What can hang from each mark:
gavek: duvu gazu
gazu: bitin dolu gavek
runad: komeb lazol
guzes: duvu gavek
meli: bitin lazol vebasop
duvu: guzes vebasop
bebafi: bitin fufe ramut
lazol: guzes
komeb: guzes
bitin: bebafi
vebasop: bebafi
ramut: bebafi

Each row was made from one small tree. Brackets hold a mark, then the marks that hang from it, in alphabetical order. Every link used is in the known rows. Write each row's tree.
Known rows:
(bebafi fufe ramut): [ 19   2  -6  -1 -13   1   5  16 -11   2  18   3  13   1 -10  -3 -26  -1
   8  26   9  17  -1  -2 -10 -37 -19  -9]
(ramut bebafi): [ 15   3  10 -11  -4   1   1  13 -19  15   9  14   4 -29  -1  -1 -12  -1
 -11   6 -11  18  -3  13   0  -9   4  -2]
(lazol (guzes duvu gavek)): [ 16   4 -20 -14 -23 -14 -16   8 -19  31  23  -5  13 -23  13 -10 -16  17
 -13   2 -16   5  -9   2  16  -2   0   4]
(meli (bitin bebafi)): [ 19  21  -3 -19   1   4 -10  14 -15  -7   8  10   8 -37  -1   0 -11  -5
   9  10  -2  15 -12  12  -7 -19  -3  -9]
(meli bitin (lazol (guzes duvu))): [ 29  14  -5 -30 -11 -11 -20  16  -4  -2   1   7  18 -31   8  -5  -3  -3
   1   7  -3  18   3  -4   6 -20  -7   5]
(guzes (duvu (vebasop (bebafi bitin fufe))) gavek): [  0  -5   0   9  -6 -13 -10  -3 -15   7  31   2   1 -17  -4  13 -17  14
   6  30   4   8  11  32  -3 -24 -38  19]
(gavek duvu (gazu bitin dolu)): [ 30  -2   5  -6   2   9   6   6   0  18 -21   0  -2  -8 -18 -21  -3 -28
  10   9  -7  26 -18 -14 -23  -4  -4 -36]
(gazu (bitin (bebafi fufe ramut)) (gavek (duvu guzes))): [ 23   4  -9  12   1   5   2 -18   9   8  14  12  -2   1 -27 -14 -31 -18
  16  25  11  27 -16   0 -60 -38 -24 -10]
(meli bitin lazol vebasop): [ 21  22  11 -20   1  -8 -21  28  -3 -34 -21   5  13 -30   5 -12   5 -24
   7   7  -1  23  -3  -2  -2 -31 -16  -9]
(duvu guzes (vebasop (bebafi bitin fufe ramut))): [ 17 -11  15  11  -8  -3  -6  -3  -6  -7  37  12  10   8 -28  19 -24   5
  26  45  28  20  12  28 -37 -46 -54  14]
(guzes (gavek (duvu vebasop))): [ 10 -10  -8  -1 -12  -3 -10  12 -23  12   8  -5   0  -6   5 -15  -7  -2
  -1   4 -12  13  -9  -7  10   0  -8 -13]
(komeb (guzes (duvu (vebasop bebafi)) gavek)): [  3 -23  16  -3  -9 -20 -23   6 -31  35  17  -7  -4 -27   6   4  -6   5
  -7   3  -5   8 -10  23  27   9 -19  23]
(guzes (gavek gazu)): [ 12   3 -21  -9 -11  -5  -6  14 -19   4   1  -7   4 -18   7 -11  -2  -4
  -5   0 -18   4 -13   6  14   3  -5 -19]
(gavek (duvu guzes vebasop)): [ 23 -16   7  -2 -11   5 -16   6 -14   2   9   7   6  -3  -7  -5  -3  -8
   9  15   2  22  -9 -16 -15  -7 -19  -6]
(meli bitin (lazol (guzes duvu)) (vebasop bebafi)): [ 27  24   4 -28   4 -21 -26  11  -1  -6  -4   7  21 -38   4   9   5  -7
   9   2  -3  26   6  29   4 -27 -16   8]
(gavek (duvu guzes) (gazu bitin)): [ 28  -7   2  -7  -7   9  -5  -5  -2  -6 -13   1   3 -11  -8 -12   4 -27
  10  12  -6  21 -19 -14 -28   0 -11 -19]
(runad (komeb (guzes gavek))): [  0  -8 -13  -5 -12  -6  -3  21 -13   1   9 -16   8 -20   4 -23 -19 -12
 -21   0  -3   7 -28  -1  18   9  13  -1]
(duvu guzes vebasop): [ 21  -9  22  -4 -17   4 -24  11 -18   4  17   8   8  -9  -8  -4  -4   0
   3  20   5  14  -8  -4 -13 -11 -25   5]
(bitin bebafi): [ 16  15 -11 -16   1   3   0  12 -22   8  18   7   6 -31  -2   4 -11  -7
   0  14  -1  16 -11  12  -5 -12  -1  -9]
(meli bitin (lazol guzes) vebasop): [ 28  33   4 -31  -7 -10 -17  24   3 -19 -10   6  24 -24   4 -10  -3 -10
  10   2   3  20  -4   1  -7 -32 -10  -7]
(komeb (guzes (gavek (gazu dolu)))): [ 11 -14   0  -5  -4 -10  -3  21  -7  27  -8 -10  -3 -14  -5 -20 -14  -4
  -9   0  -8   7 -29  -4   9   7  -5 -16]
(komeb (guzes (duvu vebasop) gavek)): [  3 -25  11   0 -17 -16 -25  14 -27  24  11  -7  -4 -20  15 -10 -10   6
 -12  -1  -4   2 -15 -10  23   5 -20  25]
(meli (bitin bebafi) lazol vebasop): [ 17  32  -2 -19  15  -9 -16  22  -4 -39 -14   9   9 -43   5   0   3 -22
  10   3   3  24  -6  14 -10 -31 -17  -2]
(runad komeb (lazol guzes)): [ 16  21 -17 -14 -11   8   4  19   7  -9  22   3  26 -14  -8 -11 -11 -18
 -13  -1   1  20 -15  -1  -2  -5  19  -6]
(meli (bitin (bebafi fufe ramut)) lazol vebasop): [ 16  27  -9  -4  15 -12  -8  18   8 -49  -3  10  11 -23  -3   2 -15 -17
  22  14  18  27   5  14 -23 -56 -37   7]
(lazol (guzes (gavek gazu))): [ 19  11 -24 -18 -17  -7  -3  12 -12  15  12  -6  15 -13   6 -11 -10  10
  -2  -2 -14   3 -16   7  10   2   1 -17]
(gazu (bitin (bebafi fufe)) dolu (gavek (duvu guzes))): [ 25   9   7  11   8   8  -3 -16  21  28   5  17  -6  -9 -36 -20 -31 -16
   7  31   6  29 -28  -2 -68 -29 -11 -24]
(duvu (guzes (gavek (gazu dolu))) (vebasop (bebafi ramut))): [ 20 -23   9  15  -4 -14 -25   3  -9  14  17  -1  -6   2 -26   1  -6   7
  12  10   0  18  -3  28 -10 -10 -46  -2]
(runad komeb lazol): [ 10  11 -12  -4  -4  10   2  23   1 -23  12   1  15 -20  -7 -11  -3 -33
 -16   2  -3  21 -13  -2   2  -3  13  -8]

Which tree is each row?
[ 16  11 -19   0   2   0   8   9 -11  -3  27   8   9 -12  -9   8 -27  -2
  13  23  14  19  -1  13 -18 -37 -21  -1]
(bitin (bebafi fufe ramut))
[ 26   6   2   3  11   3   1   5  -3  11   1   8  -6 -13 -21  -8 -13 -16
  14  12   8  22 -10  10 -32 -21 -26 -12]
(gavek (gazu (bitin (bebafi ramut)) dolu))
[ 13 -30  -2   2   0  -9  -5  16  -5  23 -13  -8  -9   1  -6 -20 -10  -7
   2  -6  -4  13 -23 -19   8   9 -14 -13]
(komeb (guzes (gavek (duvu vebasop) (gazu dolu))))
[ 22  25  16 -24   9 -12 -18  21  -8 -22 -15   3  13 -37  -4   4  10 -24
  11  11  -2  28   0  34   2 -28 -14 -13]
(meli bitin lazol (vebasop bebafi))
[ 25  38   9 -28   3 -14  -7  12  10 -18   0   8  28 -25  -8   7 -10  -8
  17  18   8  26  -1  33 -14 -42 -14  -7]
(meli bitin (lazol guzes) (vebasop (bebafi fufe)))
[  9  11   5  -2  -2   1  19   7  -3  -3  19  19   7 -20  -7   4 -30   3
   1  30   7  18   5  15 -26 -33 -12   5]
(ramut (bebafi bitin fufe))
[ 29  -8  20   2   4   7  -4   6  -2  16 -19   5  -6   0 -18 -17   0 -22
  16   8   1  23 -12 -16 -25  -4 -20 -25]
(gavek (duvu vebasop) (gazu bitin dolu))
[ 27 -12 -19 -10  -4   4  -4   5  -6  -9  -6   3   8  -9  -4  -2   4 -17
  10   9  -9  21 -15 -15 -12   1  -9 -23]
(gavek (duvu guzes) gazu)
[ 14  -8  25   6 -18  -2 -29  -3 -10  -3   1  -3  -6 -11  -2 -17   5  -4
   3   7  -5   3 -19   1 -19   4 -33   8]
(duvu (guzes (gavek (gazu bitin))) vebasop)
[ 15  -6 -35  -7  -5  -3   4   9 -16   1  -7 -10   3 -12   8 -12  -1 -13
   0  -3 -22  13 -15  -6  12   6  -1 -32]
(guzes (gavek duvu gazu))
[ -5  -5 -11   1 -10  -3  -1  24   0 -14  11 -14   8 -22   1 -23 -11 -25
 -27 -10  -5  10 -31  -5  17  10  17   5]
(runad (komeb (guzes gavek)) lazol)
[ 23 -16  12  -7  -4   1 -14  -2 -19  13  14   6   6 -11 -15  10   3  -9
  13  19  -1  28  -5  15 -10  -6 -18 -10]
(gavek (duvu guzes (vebasop bebafi)))
[ 19   2  -4  -9  -4  -5  10  11 -24  12  27   5   8  -5 -20  11 -17  -8
  15  30   9  22  11  33 -10 -34 -23 -11]
(vebasop (bebafi bitin ramut))
[ 21 -11  11   1  -1   2  -6  -6  -6   4  18   9  10  -4 -19  14  -9  -3
  17  30   7  27  -5  16 -22 -19 -23  -6]
(gavek (duvu guzes (vebasop (bebafi fufe))))
[ 23 -11  -2  -3  14  -1  10   5  -6  13   1   9  -1   1 -26  10  -2 -12
  25  21   7  28   4  19 -17 -13 -26 -27]
(gavek (duvu (vebasop (bebafi bitin))) (gazu dolu))
[  5 -12   1  -1   5  -5  -2  -4 -13   6  -6  -9 -12 -18   5 -13  -3 -16
   8 -10   3  10 -27   3  -9  14 -14   7]
(komeb (guzes (gavek (duvu vebasop) (gazu (bitin bebafi)))))
[ 28   5  13  -2  -4   8  -1   3   1  49 -11   8  -5  -4 -28 -35 -20 -26
   0  17 -10  26 -22 -13 -33 -15   4 -45]
(gazu bitin dolu (gavek duvu))
[ 13  -6 -13  -3 -15  -5 -18   7 -10  -6   5  -5   4 -17   2  -8  -1   0
  -4   6 -15   5 -19   3   0   3 -16  -9]
(duvu (guzes (gavek gazu)))
[ 14 -12 -21  -2  -4  -4  -6  10 -18  -2  -4  -6   0  -3   6 -11   2  -6
   6  -5 -12  11  -8  -6  11   7 -14 -17]
(guzes (gavek (duvu vebasop) gazu))
[ 23   9  13   4   2   3  -4   7  -9  25  14   8  -5 -15 -23 -13 -23 -12
   7  18  10  23 -11   9 -34 -27 -20  -8]
(gazu (bitin (bebafi ramut)) dolu)
[ 10 -20 -24 -11  -5  -9   8  13 -15   9 -12 -14   0 -12   9 -16  -5 -15
  -2  -9 -14  10 -27 -13  18  14   3 -18]
(komeb (guzes (gavek duvu gazu)))
[ -3 -18  -4   4   4  -6   1  11  -3  -8  14 -13   3 -15  -7  -7  -1 -28
 -12 -12  -2  22 -21  15  18  16   9   4]
(runad (komeb (guzes (gavek (duvu (vebasop bebafi))))) lazol)
[ 15  -5  12  -2  -2  -7 -14   1 -18  15  22  11   7 -19  -6  18  -9   5
   8  25   5  19   6  25   1 -19 -27  11]
(guzes (duvu (vebasop (bebafi fufe))))
[ 21  -3 -27 -12 -11  -6  -3   6 -10  13   6  -5  10   2   6 -10  -7   8
   9  -8  -9  10  -9  -7   7   6  -7 -15]
(lazol (guzes (gavek (duvu vebasop) gazu)))
[ 21 -12  21   7  -8  -4 -14   0  -9   1  32   9   9   4 -24  15 -17   5
  19  33  18  23   4  25 -23 -34 -43  10]
(duvu guzes (vebasop (bebafi fufe ramut)))
[  9 -27 -11  -5  -5  -9  -2  13 -18   7  -8 -11  -3  -3   9 -13  -3  -9
   3 -10  -5   8 -20 -13  17  13 -11  -5]
(komeb (guzes (gavek (duvu vebasop) gazu)))
[  7  18 -25  -6 -16   0  -1  17   6  -6  27  -8  20 -17  -2 -19 -14  -9
 -22  -7  -9  12 -19   3   8   2  20  -4]
(runad komeb (lazol (guzes gavek)))
[ 24  22  -8 -17   4 -18   7  14  -6  -6  17   6  20  -5 -13   9 -12 -10
  18  21  19  28  16  37 -18 -46 -30  -1]
(meli (lazol guzes) (vebasop (bebafi bitin ramut)))
[  4 -13 -10  -2  -3  -2  -4  20   1 -12   7  -3  12 -27   3  -8  -5 -31
 -21  -6   1  19 -19 -13  15   6   8  19]
(runad (komeb (guzes duvu)) lazol)
[ 28   7  -8 -13   2 -16 -24   8  -7 -14  18  14   8 -21   4   7  -6   6
  16   1  17  21  16   8  -5 -33 -38  31]
(meli (bitin (bebafi ramut)) (lazol (guzes (duvu vebasop))))
[ 25 -13   3   0  -9   5 -18   0  -9  20   6  13   2   4 -17 -15 -10  -9
   6  14  -3  21 -13 -13 -24 -12 -15 -19]
(gazu (gavek (duvu guzes vebasop)))
[  6 -21 -18  -7 -10 -16 -11  13 -18  12  -4 -10  -2 -25  17  -9  -4  -2
 -10  -7 -14   1 -20  -5  27  13 -11   9]
(komeb (guzes duvu (gavek gazu)))
[  2  -5  10  11   0   1  -2  15  20  -5 -11 -14  -4 -18 -14 -35  -6 -35
 -20 -11  -3  13 -38  -7  -7  13   6  -1]
(runad (komeb (guzes (gavek (gazu bitin dolu)))) lazol)
[ 18  -8  14  -8  -4  -8 -21   6 -30  22  19   8   4 -25  -1  14   3   0
   2  13  -3  18   6  26  12  -6 -22   8]
(guzes (duvu (vebasop bebafi)))
[ 23  23  17  -1   3   6  -6   1  -2  46   5  15  -9 -22 -28 -22 -23 -15
  -3  19   0  20 -23  13 -41 -19  -2 -25]
(gazu (bitin bebafi) dolu gavek)
[ 27   7  21  -7  -3   7  -4  11  -2  20 -14   4  -1 -14 -17 -18  -5 -18
   3  14  -3  16 -18  -3 -22  -7 -10 -25]
(gavek (gazu bitin dolu))
[ 22   4 -41 -18 -11  -7   5   6  -9  14   3  -9  13  -6   6 -12  -9   1
   3  -6 -18  12 -16  -5  10   6   6 -26]
(lazol (guzes (gavek duvu gazu)))
[ 15  -1  23   3  -7   1  -5  -3  -4  -3  32  13  10  -5 -24  18 -17   5
  17  46  21  18   3  30 -35 -33 -39   9]
(duvu guzes (vebasop (bebafi bitin fufe)))
